What can hang from each mark:
Q_848: Q_731 Q_990
Q_731: Q_848
Q_85: Q_848
Q_990: Q_566 Q_850
Q_171: Q_566 Q_850 Q_945
Q_566: Q_171 Q_850 Q_990
Q_850: Q_171 Q_566 Q_945 Q_990
Q_945: Q_171 Q_748 Q_848 Q_850

(in the rows, 128 means zero)
Known rows, with every way that one mark hangs from another:
{Q_171 Q_945}: [109 163 104 156 106 131  92 105 108 152 180 115  97  84 136 108 148 164
 151 157  95  94 142 159 132 141 118 134 101 113]
{Q_731 {Q_848 {Q_990 Q_566 {Q_850 {Q_945 Q_171 Q_748}}}}}: [129 122 112 128  89 141 108  98 129 162 164 124 114 117 135  94 100 180
 169 175  74 117 136 154  99 140 137 140 101 118]
{Q_945 Q_171 Q_748 {Q_848 Q_731} Q_850}: [ 96  97 155 148 130 104 144 134 156 155 178 189  59  75 140  59  92 200
 144 226  66 103 171 155 108 111 156  78 106 122]
{Q_731 {Q_848 {Q_990 {Q_850 Q_566 Q_945}}}}: [118 127 112 119  73 148 106 118 124 161 163  94 117 115 139 103 108 165
 162 159  75 114 139 146 100 143 130 158 111 111]
{Q_990 {Q_566 {Q_171 {Q_945 Q_748 Q_848}} Q_850}}: [117 143 130 141 110 121  95 104  98 157 142 118 118  91 116 134 135 202
 160 154  53  88 132 115 116 137 129 130  98 128]
{Q_566 {Q_850 Q_171 {Q_945 Q_748 {Q_848 Q_731}}} Q_990}: [116 123 148 114  73 119 137 141  99 173 143  98 107  87  85 153 133 187
 130 130  55  86 143  89 139 131 139 170 122  97]
{Q_171 Q_566 Q_850}: [ 98 144 103 162  90 114  88 107  86 137 194 135 110  76 150 100 155 172
 150 150 116  82 151 142 133 160 125 168 107 127]
{Q_848 Q_731 {Q_990 {Q_850 {Q_171 {Q_945 Q_748}} Q_566}}}: [128 115 103 121  67 114  91 124 135 164 165  95 121 102 129 106  92 185
 168 138  69 114 171 179  89 132 131 159 118 127]
{Q_566 {Q_171 {Q_850 {Q_945 Q_748}}} Q_990}: [114 124 140 125  91 121 139 127  75 150 178 107  86 100 122 142 146 181
 157 120  76  81 124  76 139 142 133 174 120 110]
{Q_848 Q_731}: [100 138 124 127 101 115  96 113 118 144 167 112 114  94 137 101 104 175
 153 131  82  85 125 159 121 146 131 146 123 106]
{Q_85 {Q_848 Q_731 {Q_990 {Q_566 Q_171 Q_850}}}}: [ 85 104 148 135  58 139  95 135 125 159 161 114 114  92 142 108  95 172
 161 129  73 100 139 139 104 136 132 175  99 120]
{Q_566 Q_171 {Q_850 Q_945 Q_990}}: [120 132 136 117  75 129 135 137 100 163 152  88 121  94 107 157 153 167
 142 108  60  98 131  85 126 125 127 171 133  96]
{Q_848 Q_731 {Q_990 {Q_566 Q_171} Q_850}}: [122 103 115 123  87 119  85 107 130 152 150 112 134 116 134 112  85 200
 182 123  55 106 140 160  76 131 132 147 103 138]
{Q_731 {Q_848 {Q_990 {Q_850 Q_171 Q_566 Q_945}}}}: [124 131 110 115  66 143 104 118 121 164 162  84 120 113 131 108 103 166
 162 163  75 119 143 143  99 142 130 165 117 112]
{Q_850 {Q_171 Q_566 Q_945} Q_990}: [139 174  78 137  67 126  99 120  97 164 186  79  96  77 124 137 153 159
 154 149 100 118 178 164 116 138 120 170 146 114]
{Q_171 {Q_850 Q_566 Q_945}}: [111 144 109 136  94 118  93 113 105 159 171  94 122  96 123 124 168 152
 150 150 102 105 151 131 131 141 123 169 143 120]
{Q_731 {Q_848 {Q_990 {Q_850 Q_171}}}}: [120 127 115 120  73 141 106 115 118 156 166  97 120 110 143  99  84 176
 162 161  71 110 136 145 100 147 132 158 104 113]
{Q_731 {Q_848 Q_990}}: [104 118 118 123  80 144 108 120 125 154 178 103 108 106 155  95  88 172
 154 146  76 100 131 141 117 160 134 151 102 109]
{Q_171 Q_566 {Q_945 Q_748 {Q_848 Q_731 Q_990} Q_850}}: [ 97 126  97 167  80 123 107 136 120 160 192 162  51  66 136  83 163 178
 152 181 106  88 200 178 107 137 133 115  82 128]
{Q_171 {Q_566 Q_990} Q_850 {Q_945 {Q_848 Q_731}}}: [ 69 137  88 163  77 130  80 126  72 145 203 148  60  57 134  99 197 171
 136 152 128  72 182 135 125 157 128 166  86 133]
{Q_990 {Q_566 {Q_171 {Q_945 Q_848}}} Q_850}: [134 161 117 144 121 129  80  85  93 150 130 118 129 111 119 127 138 196
 186 186  54 107 130 142  75 112 119 125 100 144]
{Q_850 {Q_945 Q_748 {Q_848 Q_731 {Q_990 {Q_566 Q_171}}}}}: [111 106 126 126  99 122 108 120 132 177 154 122  86 106 112 121 149 163
 162 154  77 102 166 134 113 130 135 125 130 126]
{Q_990 Q_566 {Q_850 Q_171 {Q_945 Q_748 Q_848}}}: [162 162 115 134 114 116  87  81 107 174 115 106 137 120  88 138 141 185
 186 205  59 124 149 157  80 105 124 128 133 138]
{Q_990 Q_566 {Q_850 Q_171}}: [161 173 115 136 114 114  79  75 102 155 123  95 160 116 110 133 105 200
 188 187  52 120 125 163  81 115 120 140 122 136]
{Q_85 {Q_848 Q_731}}: [ 82 136 148 141  74 137  99 130 114 151 168 118 103  87 144  96 109 153
 154 152  93  93 130 154 117 136 128 171 116 105]
{Q_85 Q_848}: [ 90 141 153 151  84 143 104 126 114 153 167 115 106  88 152 106 113 152
 155 165  86  98 128 143 124 133 123 163 112 109]
{Q_171 Q_566 {Q_945 {Q_850 Q_990}}}: [118 169  85 169  82 132 110 121 103 151 192 132  78  72 135 106 178 164
 154 166 112 100 169 178 113 131 120 137  99 111]
{Q_850 Q_566 Q_990}: [128 150 110 117  97 134 110 132 129 160 163  64 119 100 150 147 134 160
 157 140  62 119 150 157 114 136 123 153 168 113]
{Q_990 {Q_850 Q_171 Q_566 {Q_945 Q_748 Q_848}}}: [148 159 122 123  94 118 101 113 114 174 130  85 125 107 100 134 144 166
 169 202  63 126 165 147  91 105 122 148 150 126]

Rows:
[128 121 109 128 117 127 115 108 143 180 159 135  82 103 111 124 163 159
 159 175  80 126 172 160 106 115 141 114 158 123]  {Q_850 {Q_945 Q_171 Q_748 {Q_848 Q_731}} {Q_990 Q_566}}
[108 135 126 135  97 121 128 138 102 155 175 122  65  85 130 112 141 178
 158 160  75  91 158 126 109 127 131 125 115 116]  {Q_566 {Q_171 {Q_945 Q_748 {Q_848 Q_731} {Q_850 Q_990}}}}
[127 125 117 103  68 112  97 138 136 192 150  65  97  97  95 138 141 155
 155 171  73 128 198 137 112 125 132 158 170 126]  {Q_850 Q_171 Q_566 {Q_945 Q_748 {Q_848 Q_731 Q_990}}}
[103 129 101 173  87 127 111 133 120 161 191 161  53  67 141  89 166 177
 153 190 101  91 198 171 112 136 130 110  80 131]  {Q_171 Q_566 {Q_945 Q_748 {Q_848 Q_990} Q_850}}
[ 93 140 114 163  83 134 113 133  88 156 180 151  63  59 126 117 180 185
 133 161  89  68 174 129 138 148 131 142  76 116]  {Q_171 {Q_566 Q_850 Q_990} {Q_945 Q_748 Q_848}}
[107 164  88 163  72 135  97 119  94 152 186 125  98  64 130 120 181 167
 137 139 105  88 163 155 130 145 120 160  93 108]  {Q_171 {Q_566 {Q_850 Q_990}} Q_945}
[119 100 128 131  88 127 100 114 134 165 153 102 134 107 131 136 106 191
 164 117  50 106 140 121 113 139 128 146 102 132]  {Q_848 {Q_990 {Q_566 Q_171 {Q_850 Q_945}}}}
[127 111 105 127  71 113  96 119 132 161 168 109 118 102 129 100  88 187
 167 134  73 107 165 178  92 134 132 153 107 125]  {Q_848 Q_731 {Q_990 {Q_850 {Q_171 {Q_945 Q_748}}}}}
[112 100 116 128  82 121  95 119 140 152 163 115 128 107 145  98  84 186
 166 123  66 102 147 173  90 134 131 149 104 126]  {Q_848 Q_731 {Q_990 Q_850}}
[129 129 107 124  65 139 112 114 114 163 170 106 108 110 132  99 107 170
 164 165  84 111 148 151 104 147 133 160 107 110]  {Q_731 {Q_848 {Q_990 {Q_850 {Q_171 Q_566} {Q_945 Q_748}}}}}
[102  88 138 123 100 117 110 140 137 163 156 131  84  97 145 101 103 190
 162 169  51  93 179 146  94 134 141 117 117 140]  {Q_945 Q_748 {Q_848 Q_731 {Q_990 {Q_850 {Q_566 Q_171}}}}}
[154 175  83 128  89 124  92 104 105 172 162  68 116  96 112 150 138 172
 167 152  78 127 161 165 107 132 121 153 151 122]  {Q_850 {Q_171 Q_945} {Q_990 Q_566}}
[103 133 131 146  80 130 122 128  97 155 164 131  97  78 121 133 161 179
 138 140  80  77 147 114 139 143 132 161 101 107]  {Q_171 {Q_566 {Q_850 {Q_945 Q_748 Q_848}} Q_990}}
[100 118 133 125 109 123 122 146 130 159 146 122  87  94 129 115 124 188
 160 172  55 102 160 145  76 113 138 105 132 129]  {Q_945 {Q_848 Q_731} {Q_850 {Q_990 {Q_566 Q_171}}}}
[127 112 107 113  63 118  89 124 140 168 155  83 132 109 118 117 102 173
 167 130  70 122 166 166  86 124 129 169 131 125]  {Q_848 Q_731 {Q_990 {Q_850 Q_171 Q_566 Q_945}}}
[ 98 141 107 162  86 127 123 137  98 155 188 160  41  66 126  98 174 184
 149 179 102  76 181 160 116 136 136 124  84 117]  {Q_171 {Q_566 Q_990} {Q_945 Q_748 {Q_848 Q_731} Q_850}}
[113 104 115 121  78 122  90 125 143 154 160 101 131 107 144 105  88 184
 166 127  62 108 154 173  87 133 130 155 114 128]  {Q_848 Q_731 {Q_990 {Q_850 Q_566}}}
[107 137 141 128  77 128 122 138  92 160 154  92 113  75 106 148 121 197
 127 131  51  84 136  91 140 138 131 170 100 104]  {Q_566 {Q_850 {Q_171 {Q_945 Q_848}}} Q_990}
[ 91 110 143 141  61 142  98 134 129 156 165 120 112  96 150  94  94 161
 163 146  82 105 145 163  95 127 128 172 102 118]  {Q_85 {Q_848 Q_731 {Q_990 Q_850}}}
[ 98 111 128 134 101 135 100 123 139 174 156 110  99 100 124 123 152 148
 149 156  78 109 161 127 118 126 124 130 127 126]  {Q_850 {Q_945 {Q_848 Q_990}}}
[120 152 117 149  89 133 111 109  94 145 167 124 106  93 133 126 154 173
 160 151  87  90 135 141 119 134 124 162 105 113]  {Q_171 {Q_566 {Q_990 {Q_850 Q_945}}}}
[ 84 104 140 138  61 136  89 131 119 157 171 117 108  94 147 102 101 168
 166 134  86 101 145 144 103 140 131 177 105 127]  {Q_85 {Q_848 Q_731 {Q_990 {Q_566 {Q_171 Q_850}}}}}
[125 139 143 119  70 125 133 131  96 168 145  82 128  91  88 162 131 183
 132 118  57  93 125  86 144 130 131 184 120  91]  {Q_566 {Q_850 Q_171 Q_945} Q_990}
[ 92 112 142 137  58 142  94 138 132 158 163 110 114  96 150  99  97 160
 164 148  79 110 150 164  93 126 127 176 109 120]  {Q_85 {Q_848 Q_731 {Q_990 {Q_850 Q_566}}}}
[132 113 107 122  82 114  78 103 134 160 147 101 143 114 126 113  78 200
 179 133  59 114 150 176  77 131 132 151 111 138]  {Q_848 Q_731 {Q_990 Q_566 {Q_850 Q_171}}}
[ 89 105 145 134  54 141  96 134 125 165 159 112 113  95 131 113 110 163
 161 128  80 104 142 137 104 131 130 178 105 118]  {Q_85 {Q_848 Q_731 {Q_990 {Q_566 Q_171 {Q_850 Q_945}}}}}
[111 122 114 124  86 144  99 108 125 156 168 104 116 112 149 102  90 180
 163 150  72 104 128 145 110 159 134 145 102 117]  {Q_731 {Q_848 {Q_990 Q_566}}}
[134 166 115 141 100 122  90 103 101 156 146 102 125  95 119 116 123 178
 164 192  69 112 150 154  92 114 118 143 114 128]  {Q_990 {Q_850 {Q_171 {Q_945 Q_848}}}}
[ 93 103 153 151 142 116 120 114 148 155 180 174  70  75 158  76 100 187
 141 219  63 103 165 135 132 129 146  90 111 133]  {Q_945 Q_171 Q_748 Q_848}
[102 102 132 151 112 111 148 142 150 157 190 190  47  68 146  69 120 192
 145 217  80 109 194 169  99 113 156  91 118 123]  {Q_945 {Q_171 Q_566} Q_748 {Q_848 Q_731} {Q_850 Q_990}}
[107 118 143 151  77 147  94 119 129 160 154 118 124 103 151 110 101 168
 174 163  70 114 140 158  94 124 123 159  98 131]  {Q_85 {Q_848 {Q_990 Q_566 Q_850}}}
